Each row was made from one path, in order. Every step used is in the known rows, and no mark comes twice. Write each row's path.
In the rows, zero is written as 128.
Known rows:
vepof -> sozufaz -> nufis: [130 114 133 133 156  70 174 129  81 124 107 140 164 144  88 153 132  71
  93  93  97 128  90 119]
domem -> vepof -> sozufaz -> nufis: [128 140 129 128 159  78 185 125  98 106  97 122 140 118  84 163 102  86
 112 107 107 127 116 125]
zafeg -> sazeg: [130  98 128 158 166  81 143 123  97 107 112 124 150 130 101 150 104  79
  96  94 127 127  98 110]
sozufaz -> nufis: [126 123 121 137 133  75 175 138 104 134 122 145 163 119 105 161 125  85
  74  89 100 123  74 134]
sazeg -> zafeg -> domem -> vepof -> sozufaz -> nufis: [109 105 126 111 195  78 171  91  71 129  78 127 148  97  71 136 102  89
  85 123 121 131 107 106]
zafeg -> domem: [ 98  71 135 138 188  93 138 127  90 124  85 132 159 123 125 133 112  84
  97  81 107 123 100 112]
zafeg -> domem -> nufis -> sozufaz -> kizepa: [ 95  94 150 136 204  96 162 138 111 116 104 142 191 120  84 132  95  92
  82  81  94 145  94 117]
vepof -> sozufaz -> nufis -> domem -> kibeku: [117 130 149 131 161  64 165 131  91 111  96 126 172 139  48 149 123  72
 109 106  97 136  91 135]
sazeg -> zafeg: [106 128 134 129 150  68 153 104  62 121  98 148 165 109  88 132 124  98
  62 132 149 120 105 124]
zafeg -> domem -> kibeku -> sozufaz: [ 95  88 143 150 169 113 153 144  97 124  73 118 172 126  99 125 101  94
 101  73 102 135  87 115]
vepof -> domem: [121 107 141 132 155  77 150 102  71 121  64 137 140 145  97 141 146  63
  95 113 122 105 133 145]
domem -> kibeku: [103 149 133 150 123  77 163 142  96 100  84 138 158 119  74 151 109 100
 103  84 128 125  94 152]
vepof -> domem -> kibeku -> sozufaz -> nufis: [128 126 139 139 133  92 179 121  86 130  61 123 153 143  63 140 135  72
  95 100 105 118 104 151]
kizepa -> sozufaz -> nufis -> domem: [132 110 138 137 170  59 141 162 114  93 149 131 169 126  95 144 126  84
  77  99  86  97  49 135]
nufis -> sozufaz -> kibeku: [106 127 148 158 143  68 131 161 106 122 125 125 198 139  72 146 121  83
  83 119  82 123  74 117]
kizepa -> sozufaz -> vepof: [142  94 122 146 142  61 142 176 137  87 127 129 141 121 101 141 110  91
  79  83  88  92  67 131]
kizepa -> sozufaz -> kibeku -> domem: [130 106 128 147 133 106 140 174 116 106 141 129 174 124  94 136 138  89
  60  93  80  83  49 127]
sazeg -> zafeg -> domem -> nufis -> sozufaz -> kibeku: [ 90 112 139 128 184  82 165 107  79 131  92 141 183  96  54 135 102  95
  66 115 118 142  88 119]
domem -> kibeku -> sozufaz: [107 140 145 159 123 104 168 155  96 112  92 125 179 132  85 137 111 105
  92  90 117 132  89 135]
nufis -> sozufaz: [102 122 160 159 180  62 129 137  91 106 121 130 195 150 107 135 129  87
  89 128 112 135  95 111]
nufis -> domem -> vepof -> sozufaz: [103 137 164 129 181  74 138 125  96  87  90 107 163 124  74 139 104  84
 123 144 120 131 139 134]

Write each row's path:
[129 108 144 144 126 117 158 180 111 133 130 134 205 142 100 117 114 100
  50 106  87 113  88 105] | kibeku -> sozufaz -> kizepa
[104 133 159 147 163 126 177 127 131 115 110 132 196 121  92 128 129  99
  67 120 117 159 112 129] | kibeku -> domem -> nufis -> sozufaz -> vepof
[122 127 151 141 149 106 168 154 114 131 123 109 188 126  99 138 110  94
  79 124  91 135  92 118] | kibeku -> sozufaz -> nufis -> domem -> vepof
[131 113 128 128 128  77 184 121 131 119  62 133 127 113  62 154 109  75
  93  92 104 126 131 162] | sozufaz -> vepof -> domem -> nufis
[129  99 139 153 119 104 161 168 130 134 108 115 174 132 110 129 110  96
  72 103  93 130  98 111] | kibeku -> sozufaz -> vepof
[107 140 132 141 107 136 183 149 119 135 111 139 187 104  70 150 125  94
  65  96  98 125  88 144] | sozufaz -> kibeku -> domem -> nufis
[ 99 144 158 132 168  76 135 133 109  91  98 111 163 109  86 142  98  94
 112 142 125 127 133 141] | nufis -> domem -> vepof
[136  97 125 130 124  67 156 128 127 127  61 122 126 126  74 142 121  68
  93 107  97 112 125 146] | sozufaz -> vepof -> domem
[117 139 140 149 111 109 169 178 113 116 104 130 191 130  61 129 100 107
  74  89  99 121  81 132] | domem -> kibeku -> sozufaz -> kizepa
[104 124 155 156 149 100 132 152 111 129 124 120 213 139  79 131 139  84
  70 134  85 130  78 110] | nufis -> sozufaz -> kibeku -> domem
[119 112 140 138 133 114 157 141  92 131  98 126 182 142  70 139 142  73
  85 107  91 118  98 115] | vepof -> sozufaz -> kibeku -> domem
[115 126 142 130 152  67 155 139 111 125 122 131 177 118  83 150 123  81
  83 113  96 127  82 139] | sozufaz -> nufis -> domem
[115 130 138 135 139  74 161 106  78 112  46 132 137 137  62 145 133  72
 110 101 125 111 124 164] | vepof -> domem -> kibeku
[ 91 146 159 142 149  70 134 141 102  92  89 121 177 120  58 137 109  91
 111 119 124 131 105 156] | nufis -> domem -> kibeku
[ 95 140 168 149 148  91 139 152 104 102  95 112 194 130  65 126 110  95
 103 124 115 135 102 143] | nufis -> domem -> kibeku -> sozufaz
[117 143 136 154 117 101 185 158 106 124 101 127 179 125  76 146 111 101
  85  82 103 135  71 137] | domem -> kibeku -> sozufaz -> nufis
[103 105 131 128 166  92 171 112  76 141  81 131 172 102  66 123 107  98
  70 108 118 136  78 114] | sazeg -> zafeg -> domem -> kibeku -> sozufaz -> nufis
[135  90 142 145 126 103 161 147 120 139  80 112 158 142  96 126 124  80
  79 112  91 122 115 122] | kibeku -> sozufaz -> vepof -> domem
[102 102 135 116 199  80 157  89  64 119  70 125 148 101  78 127 102  92
  91 129 135 128 122 105] | sazeg -> zafeg -> domem -> vepof -> sozufaz
